(in the rows, 128 means zero)
Known rows, with every way that one mark hangs from another
vola{dalu deveg{dapo{piger} lifil}}: [102 184 145 131 116 132 146 120 163 147 169 146 116 114 117 156 107 101
 159 104 118]
piger{dapo}: [108  90 109 136  60 151 111 115 160  95 162  92 142 113  89 103 136  82
 147 147 154]
dalu{deveg vola}: [100  94 137 152  21 130 224 122 144 110 119 121 127 133  92  74  86 104
 132 124 121]
vola{dalu{deveg{dapo lifil piger}}}: [111 147 119 138  85 137 151 138 161 147 151 131 109 126 112 126 111 104
 136 151 119]
deveg{dapo lifil}: [102 109 101 142  86 159 101 172 171 143 169 104 127 130  87 138 138  84
 165 146 142]
dalu{deveg{lifil piger} vola}: [103  99 125 144  52 134 183 139 144 153 131 121 116 150 103  84  92 115
 133 135 107]
vola{deveg{piger}}: [117 145 134 158  83 130 149  92 152 118 167 131 122 129  93 116 123  95
 154 114 120]
dalu{vola{deveg}}: [ 96 105 154 156  40 127 205  94 148  99 149 128 122 120 100  98  91 101
 151  98 123]
dalu{deveg{lifil}}: [114 144  99 140  67 139 169 128 154 135 139 117 119 150  82 101 118  94
 154 113 130]
dapo{piger}: [114 156 107 145  44 146 101 147 151  86 146  88 132  95  77 154 127 101
 135 178 155]
deveg{dapo piger}: [115  89 112 163  73 153  84 175 166 129 163 101 137 113  90 132 140  88
 133 206 136]
piger{dapo{deveg{lifil}}}: [112  81 104 136  83 153 112 142 160 115 140 100 134 118  72  84 118  89
 153 126 157]
vola{dalu deveg{dapo{piger}}}: [105 177 154 142  97 127 161 112 162 120 162 147 125 102 112 147 104  96
 146 120 121]
lifil{deveg piger}: [140  80 116 164  88 138 133 187 165 102 151  78 132 135  60 109 146  58
 162 147 144]
deveg{dapo}: [107  98 116 158  61 152 122 161 169 105 157 104 140 110  80 127 135  78
 147 168 148]
dalu{deveg{lifil} vola}: [ 97 103 127 141  43 133 211 128 146 137 127 120 118 147  95  82  88 106
 144 108 117]
deveg{piger}: [120 113 105 160  53 144 102 132 155 108 162 100 117 119  90 128 137 101
 138 180 138]
piger{dapo{deveg}}: [113  73 111 145  69 149 125 136 159  96 135 100 139 108  70  81 116  86
 144 136 160]
lifil{piger}: [139  75 111 170  64 158 117 148 164  90 136  90 134 117  80 124 156  79
 162 171 144]
lifil{deveg piger{dapo}}: [137  59 116 150 101 143 115 182 167 109 156  70 148 132  65  94 150  54
 157 151 146]
dapo{deveg{lifil} piger}: [120 138 101 145  76 149 102 188 150 114 115  99 120 102  54 128  99 111
 144 147 159]

Rows
[ 95  94 146 144  67 134 167 103 149 130 159 123 121 131 110  96  98 107
 150 106 116] => dalu{vola{deveg{lifil piger{dapo}}}}
[114 172 148 149  93 121 166  79 155 123 168 152 103 117 120 132 108 107
 148 109 112] => vola{dalu deveg{piger}}
[122  78 103 153 104 169  88 193 176 146 154  95 138 132  86 139 155  76
 172 166 137] => deveg{dapo lifil{piger}}
[124 100 100 158  83 147 115 172 155 130 128 112 106 125  64 101 108 107
 150 136 145] => dapo{deveg{lifil piger}}
[140  42 114 162  82 162 109 159 165  98 120  88 148 111  72  93 144  76
 157 167 151] => lifil{piger{dapo{deveg}}}
[ 94 104 132 137  56 141 179 171 151 150 123 116 139 134  93  98  87 104
 132 145 117] => dalu{deveg{dapo{piger} lifil} vola}
[119 111 112 156  68 141 146 158 157 139 135 117 141 135  83  98 122  89
 129 172 123] => dalu{deveg{dapo piger}}
[103  93 149 153  61 135 188 109 151 118 148 122 120 131 101 102 102 100
 163  96 118] => dalu{vola{deveg{lifil{piger}}}}
[100  82 152 154  71 141 181 127 157 127 147 125 131 128 102 104 103  95
 162 108 117] => dalu{vola{deveg{dapo lifil{piger}}}}
[112 102  91 130  95 156  63 141 159 154 178  93 119 138 102 123 143 101
 150 160 134] => deveg{lifil piger{dapo}}
[110  80 129 147  54 142 201 141 149 139 117 115 125 149  94  81  99 102
 149 123 114] => dalu{deveg{lifil{piger}} vola}
[119 146 119 140  77 137 169 122 159 126 140 129 105 127 108 126 116 101
 149 129 126] => vola{dalu{deveg{lifil{piger}}}}
[110 101  97 146  99 159  63 184 168 166 174 102 124 135  95 141 143  94
 149 184 129] => deveg{dapo lifil piger}
[113 157 116 136  74 133 157 121 156 136 151 132  99 129 114 125 110 110
 139 137 122] => vola{dalu{deveg{lifil piger}}}
[116 106 111 143  82 127 113 166 158 119 180  83 127 135  71 100 129  73
 138 146 143] => lifil{deveg{piger{dapo}}}
[100  81 130 146  63 140 172 166 152 168 133 119 131 146 102  85  93 107
 131 153 106] => dalu{deveg{dapo lifil piger} vola}
[ 94 109 149 148  54 131 194  98 149 116 155 127 115 132 101 104  94 105
 159  86 120] => dalu{vola{deveg{lifil}}}
[102 170 147 136 115 131 166 104 167 148 174 155 110 124 119 140 111  95
 166  87 115] => vola{dalu deveg{dapo lifil}}
[136  65 120 166 101 145 121 215 173 115 153  79 147 130  58 111 148  50
 159 165 142] => lifil{deveg{dapo} piger}
[105 133 100 135  86 160  76 194 166 143 162  93 135 117  83 159 133  91
 152 173 144] => deveg{dapo{piger} lifil}
[111 128 118 146  77 130 123 201 164 112 169  85 139 119  58 125 121  66
 140 155 151] => lifil{deveg{dapo{piger}}}
[115 105 116 155  84 130 114 198 165 128 178  90 131 132  65 112 128  68
 138 163 139] => lifil{deveg{dapo piger}}
[122 136 127 151 104 141 149 104 159 130 158 127 122 141  91 122 134  86
 183  84 121] => vola{deveg{lifil{piger}}}
[118 163 142 141 113 132 167  92 162 136 163 147 102 129 117 138 119  98
 175  81 115] => vola{dalu deveg{lifil{piger}}}
